Every row comes from one small tree of marks. The marks that hang from a mark follow it in brackets, in alphabetical order. Every link used is in the known rows. Which tree was each row made from?
Known rows
nafe(buzal roda vuzel): [ 0.22 -0.69 -0.17 -3.59  2.53  0.02  1.74  0.29 -0.88  2.58  1.11 -2.71
  0.49 -1.48  1.33  1.99 -0.50 -1.09 -0.48  0.40 -0.42  2.33]
romu(roda(tivu)): [-0.80  1.10 -1.67  0.50 -2.97  1.30 -1.40  1.57  3.05 -1.59 -1.23 -0.07
  0.20 -0.47 -0.72 -2.16  0.47 -0.16  0.93 -1.20 -0.62  0.75]
kire(buzal(nafe(rete)) vuzel): [ 0.64 -0.13  0.63  3.94  0.73 -1.72  0.14 -1.63  0.07 -1.21 -0.11  1.28
 -2.09  2.61 -1.50 -1.10  0.74  0.39  0.59  0.76  1.04 -2.93]
tivu(roda(nafe romu)): [ 0.59  1.52  0.48  0.72 -1.07  1.31 -2.91  2.04  1.05 -0.94  0.52 -0.11
  1.83 -1.34 -0.83 -0.69 -1.65  4.01  0.76 -2.58  0.18 -0.83]
vuzel(kire): [-1.45  0.58 -0.95  0.74  1.55  0.45 -0.70 -1.22 -0.32 -0.92 -0.66  1.46
 -0.21 -1.70 -1.94 -0.15  1.51  0.35  0.12 -0.69  2.45  2.12]
vuzel(nafe(rete)): [ 0.02 -2.08 -0.67  1.30 -0.91  0.74 -0.94 -2.35  0.88 -0.07 -0.62  2.39
 -2.16 -1.42  2.43 -1.08 -0.65 -2.09 -3.09  2.03  0.23 -1.94]
kire(vuzel): [-0.08  0.68 -1.03  0.07  2.55  0.84 -0.12 -0.34 -0.22 -0.79  1.22 -0.82
 -0.22 -1.83 -2.99  0.30  0.93  0.70 -0.39 -1.19  2.28  0.68]
nafe(buzal rete vuzel(kire)): [ 1.74 -0.06  1.73 -2.02  2.72  0.80  0.92 -2.35 -1.68 -0.25 -0.40 -1.06
  0.49  2.93  1.26 -0.16  0.39 -0.62 -0.73  1.11 -1.73  0.09]
nafe(buzal rete roda(romu)): [ 0.58  0.06 -0.11  0.75 -2.32  1.02 -0.03  2.43  0.83 -0.77 -0.05 -0.18
  0.70 -1.24  1.27  1.03 -2.35 -1.04 -0.84 -0.18 -0.28 -0.36]
kire(buzal): [ 0.19  0.13 -1.55  1.18  1.11 -0.24  0.17 -0.91  0.89 -0.12  0.37  0.30
 -0.69 -0.65 -1.43  0.36  1.59  0.75  0.51 -0.45  2.02  0.89]
kire(buzal vuzel): [ 0.11  1.08 -0.76  1.37  2.72 -0.41  0.42 -0.58 -0.20 -0.49  0.98 -0.65
 -0.60  0.94 -4.45  0.27  2.20  2.05  1.27 -1.14  2.32  0.39]
roda(nafe(rete vuzel) romu): [ 2.53  0.72  0.74 -1.75 -0.76  1.40  0.00 -0.01 -1.03 -1.49  1.90 -1.48
  2.08  0.67  1.10  0.61 -0.98  0.75 -1.13 -0.68 -1.48 -1.26]
romu(roda(nafe(rete vuzel) tivu)): [ 2.33  0.76 -0.11 -1.85 -3.32  2.03 -0.58  0.42  0.63 -1.96  0.65 -1.08
  1.70  1.85  0.84 -1.80  0.60 -0.02 -0.39 -0.96 -2.87 -1.93]
nafe(roda): [-1.61 -0.40 -2.86  0.64 -0.42  0.10 -0.29  0.88  0.77  0.48  0.83  0.69
  0.01 -5.31 -0.67  1.50  0.30 -1.23 -1.24 -1.03  3.27  2.03]
nafe(buzal rete roda vuzel): [ 1.51 -0.96 -0.12 -2.09  0.71  0.52  1.33 -0.27 -0.60  1.17  1.11 -1.72
  0.55 -0.69  2.51  1.57 -0.75 -2.24 -1.95  0.74 -1.07  0.00]
nafe(rete vuzel(kire)): [ 0.24  0.68 -0.08 -0.18  1.45  0.36 -0.10 -2.65 -0.69 -1.64  0.07  0.25
  0.58  1.22 -0.06 -0.30  1.29 -0.78 -1.27  0.06 -0.16  0.41]
nafe(buzal roda vuzel(kire)): [-1.03  0.13  0.60 -2.54  3.18 -0.50  1.27 -0.22 -2.06  1.76 -0.21 -1.28
  0.64  0.11 -0.60  1.47  0.79 -0.16  0.75  0.11  0.07  3.19]
buzal(nafe(roda)): [-2.44 -1.37 -1.64  2.01 -0.66 -1.68 -0.22  0.25  0.72  1.21 -0.15  1.76
 -1.59 -4.40  1.08  0.54 -0.77 -1.63 -0.41  0.57  2.57  1.00]
roda(romu tivu): [-1.07  1.90 -1.21  1.06 -2.49  0.28 -0.87  1.71  3.04 -1.81 -0.64 -0.72
  0.48 -0.46 -0.46 -0.86 -0.65  0.18  1.25 -1.30 -0.35  0.55]
kire(buzal(nafe(rete roda)) vuzel): [-0.83 -0.36 -0.54  4.57 -0.51 -2.51  0.16 -0.09 -0.02 -0.65  0.21  2.07
 -1.87  0.67 -2.07 -0.19  0.78 -0.29  0.32  0.16  2.23 -2.05]
buzal(nafe(rete roda vuzel)): [-0.70 -1.18 -0.66  0.84 -0.73 -1.84  0.53 -1.03  0.38  0.42  0.55  0.60
 -0.86 -1.53  2.97  0.31 -1.03 -2.87 -1.86  1.34 -0.11 -0.63]
buzal(nafe(roda(romu) vuzel(kire))): [-3.96  1.28  1.00  1.03  0.34 -3.14 -0.04  0.82 -0.45  0.03 -1.31  0.54
  0.08  1.07 -0.79  0.20 -0.80  0.37  2.15  0.34 -0.54  2.58]
romu(roda(nafe(buzal vuzel) tivu)): [ 2.61  0.24  1.68 -5.10 -0.25  1.97  0.72  1.33 -0.46  0.90  0.05 -3.28
  1.58  2.75  0.82 -1.09  0.11  1.37  1.78 -0.38 -3.77 -0.05]

Write each row's tree
[ 2.64 -0.66  0.30 -2.72  0.06  1.73  0.75  0.32 -0.47  1.32  0.54 -1.16
  0.35 -1.22  0.74 -0.07  0.35  0.60  0.79 -0.58  0.03 -0.99] -> roda(nafe(buzal) tivu)
[-2.53 -0.69 -0.75  2.08  1.54 -1.99  0.08  0.17 -0.37  1.62 -0.14  1.35
 -2.24  0.38 -3.92  0.39  1.77  0.77  0.64  0.45  2.34  0.45] -> kire(buzal vuzel(nafe(roda)))
[ 2.14  0.61  1.19 -2.06 -1.25  1.64  0.35  2.23  0.13  0.07 -0.04 -1.80
  1.25  0.56  0.26 -0.20 -1.12  1.68  2.07 -1.05 -1.40 -0.74] -> roda(nafe(buzal) romu tivu)
[-2.09  0.40 -0.81  1.44 -0.72 -3.82  1.24 -0.04  1.56  1.56 -0.51 -0.41
 -1.40  1.64  0.17 -0.53  1.25 -0.84  2.25  0.46 -0.61  0.46] -> kire(buzal(nafe(roda(tivu) vuzel)))
[ 2.95 -0.76  0.92 -3.02  2.00  1.45  1.40 -1.82 -0.57  0.45  0.95 -2.52
  0.34  1.18  3.22  0.58 -0.96 -1.41 -1.90  1.23 -2.27 -0.75] -> nafe(buzal rete vuzel)
[-1.69 -0.99  0.52 -0.41  0.49 -0.60  0.56  1.24  0.19  2.49 -0.97 -0.36
 -2.12  0.33 -1.25 -0.70 -0.01 -0.66  0.61  0.84 -0.31 -0.42] -> kire(vuzel(nafe(buzal roda(tivu))))
[ 3.35  0.41  1.34 -0.72 -3.08  2.17  0.02  1.75  0.53 -1.37  0.05 -0.94
  1.33  1.38  1.45 -0.67 -1.38  0.51  0.41 -0.71 -1.96 -3.08] -> roda(nafe(buzal rete) romu tivu)
[ 4.21 -0.85  2.22 -4.32 -0.08  2.90  0.50  0.11 -1.87 -0.06  0.84 -2.01
  1.69  2.33  2.08 -0.30 -0.88  0.57 -0.88  0.42 -3.33 -1.51] -> romu(roda(nafe(buzal rete vuzel)))
[-0.74  0.25 -0.07 -0.55 -0.46  0.28  0.38  3.06  0.50  0.70 -0.06 -1.15
  0.64 -2.05  0.05  1.61 -2.04  0.06  0.66 -0.52  0.16  1.80] -> nafe(buzal roda(romu))
[ 0.23 -0.79  0.42  2.63  0.86 -0.51 -0.25 -2.00  0.03 -0.50 -0.24  1.69
 -2.32  2.99 -2.13 -1.22  1.28  0.29 -0.72  1.32  0.54 -2.64] -> kire(buzal vuzel(nafe(rete)))
[-3.42 -0.14 -0.60  4.16  0.26 -3.49 -0.09 -0.32 -0.35  0.54 -1.75  3.31
 -1.76  0.05 -2.41 -0.11  1.73  0.57  2.47  0.28  2.94  1.52] -> vuzel(kire(buzal(nafe(roda))))
[-0.60  1.14 -1.01  0.22 -1.92 -0.12  0.00  1.40  1.01 -1.41  1.03 -1.01
  1.62 -0.65  0.68  1.30 -1.34 -1.24 -1.51 -0.56 -0.83  0.67] -> nafe(rete roda(romu) vuzel)
[ 2.42 -0.20  1.67 -2.55  0.65  2.01  0.40  1.67 -1.37  0.68  0.82 -1.65
  1.32 -0.63  0.26  1.10 -1.60  2.14  1.03 -0.49 -0.40  0.00] -> roda(nafe(buzal) romu)
[-1.86  0.00  1.17 -0.29  3.02 -2.06  0.45 -2.73 -1.11  0.49 -1.03  0.46
 -0.96  1.38  0.50 -0.85  0.61 -0.07  1.02  1.30 -0.31  1.48] -> buzal(nafe(vuzel(kire)))
[-2.05 -0.86 -0.78 -0.36  1.09 -2.23  0.87 -0.58  0.07  1.81  0.54 -0.33
 -0.90 -2.32  1.82  0.72 -0.53 -1.63 -0.28  1.01  0.41  1.62] -> buzal(nafe(roda vuzel))
[ 1.73  1.19  0.53  2.09 -2.96  1.93 -3.09  1.51  1.54 -2.42  0.58  0.86
  2.03 -0.41  0.48 -1.25 -1.98  2.87 -0.75 -2.13 -0.31 -3.12] -> tivu(roda(nafe(rete) romu))
[ 2.12  0.65  0.82 -0.14  1.52 -0.17  0.45 -2.44 -2.67 -1.00  0.87  0.63
  1.15  3.28 -1.93  0.14  3.02  1.76  0.41 -0.51  0.31 -0.86] -> roda(nafe(rete vuzel(kire(buzal))))
[-0.06 -2.99  0.16  0.23 -0.90  0.47  0.26 -0.30  0.05  1.90 -0.82  1.71
 -1.90 -1.53  3.01  0.20 -1.50 -2.64 -2.49  2.48  0.00 -1.40] -> vuzel(nafe(buzal rete roda))
[ 0.24 -0.09  0.70 -1.26  1.51  0.08  1.03 -0.70 -1.73  0.35 -0.04 -0.50
  0.75  0.87  0.47  0.97  0.35 -1.28 -0.74  0.40 -0.58  0.88] -> nafe(buzal rete roda vuzel(kire))
[ 0.52  1.14  0.10  1.08  1.60 -0.91  0.37 -2.68 -0.72 -1.53 -0.22  0.43
  0.28  3.99 -1.57 -0.45  2.60  0.50  0.13  0.10 -0.26  0.26] -> nafe(rete vuzel(kire(buzal)))
[ 1.89  1.08 -0.56  1.14 -4.36  1.68 -1.04  1.35  1.42 -2.73  0.46  0.45
  1.35 -0.30  0.31 -0.88 -0.50  0.45 -0.14 -1.61 -0.39 -2.75] -> roda(nafe(rete) romu tivu)
[ 0.62  1.40 -0.50 -0.26 -2.59  1.08 -0.73  1.94  1.05 -1.29  0.50 -0.54
  1.36 -1.14 -1.05 -0.38 -0.14  1.50  1.29 -1.95  0.26 -0.41] -> roda(nafe romu tivu)
[-2.14 -0.49 -0.42  5.52 -1.58 -2.97 -0.32 -0.90 -0.05 -0.82 -1.59  4.27
 -1.70  0.77 -1.18 -0.55  1.36 -0.63  1.03  0.62  2.40 -0.75] -> vuzel(kire(buzal(nafe(rete roda))))
[-1.87  1.51 -1.04 -1.23 -0.05 -0.80  0.13  1.93  0.69  0.04  0.95 -1.91
  1.49 -1.44 -0.57  1.75 -0.80 -0.08  0.02 -0.95 -0.26  2.79] -> nafe(roda(romu) vuzel)
[-2.61  1.81 -2.24  1.80 -3.71 -0.47 -0.81  3.39  2.98 -1.06 -0.43 -0.11
  0.64 -2.39 -1.21  0.16 -0.49 -0.35  1.07 -1.74  0.87  1.39] -> nafe(roda(romu tivu))
[-3.19 -1.16 -2.23  1.27 -2.43 -0.98 -0.62  0.52  2.17  1.54 -1.12  1.93
 -2.09 -2.87  0.62 -0.96  0.25 -2.04 -0.67  0.67  1.00  0.53] -> vuzel(nafe(roda(tivu)))
[ 2.79  0.28  0.37 -0.96  0.10  1.69 -1.73 -1.27  0.07 -0.58  1.79 -0.85
  1.79 -0.17  1.64 -0.89 -0.48  1.73 -2.03 -1.26 -1.10 -2.67] -> tivu(roda(nafe(rete vuzel)))
[-1.14 -1.80  1.94 -0.96  2.89  0.21  0.03 -1.99 -1.33  2.07 -2.35  1.52
 -2.29  1.25  0.58 -0.93  0.02  0.14  0.34  2.31 -0.31  0.85] -> vuzel(kire nafe(buzal))
[-2.67 -1.98  0.86 -0.21  1.51 -0.71  0.09 -0.36 -1.40  2.76 -2.16  2.20
 -1.88 -0.66 -0.20  0.27  0.10 -0.62  0.19  1.89  0.90  1.78] -> vuzel(kire nafe(buzal roda))
[ 0.22 -1.94  1.86  0.38  1.06  0.66 -0.35 -2.47 -1.14  0.60 -2.32  2.52
 -2.05  2.00  1.68 -1.46 -0.29 -1.08 -1.20  2.74 -0.85 -1.35] -> vuzel(kire nafe(buzal rete))
[ 3.09 -0.65 -0.26 -2.33  0.51  1.62  0.45 -1.99 -1.57 -0.42  2.36 -0.97
  1.32 -0.93  1.49  0.82  0.39 -0.32 -2.36 -0.21 -0.15 -1.52] -> roda(nafe(rete vuzel))
[-1.59  1.45  1.59 -2.00  1.95 -0.79  0.90  1.76 -1.42  0.78 -0.69 -1.90
  1.52  1.82 -1.32  1.36 -0.55  1.10  2.06 -0.29 -1.49  3.28] -> nafe(buzal roda(romu) vuzel(kire))
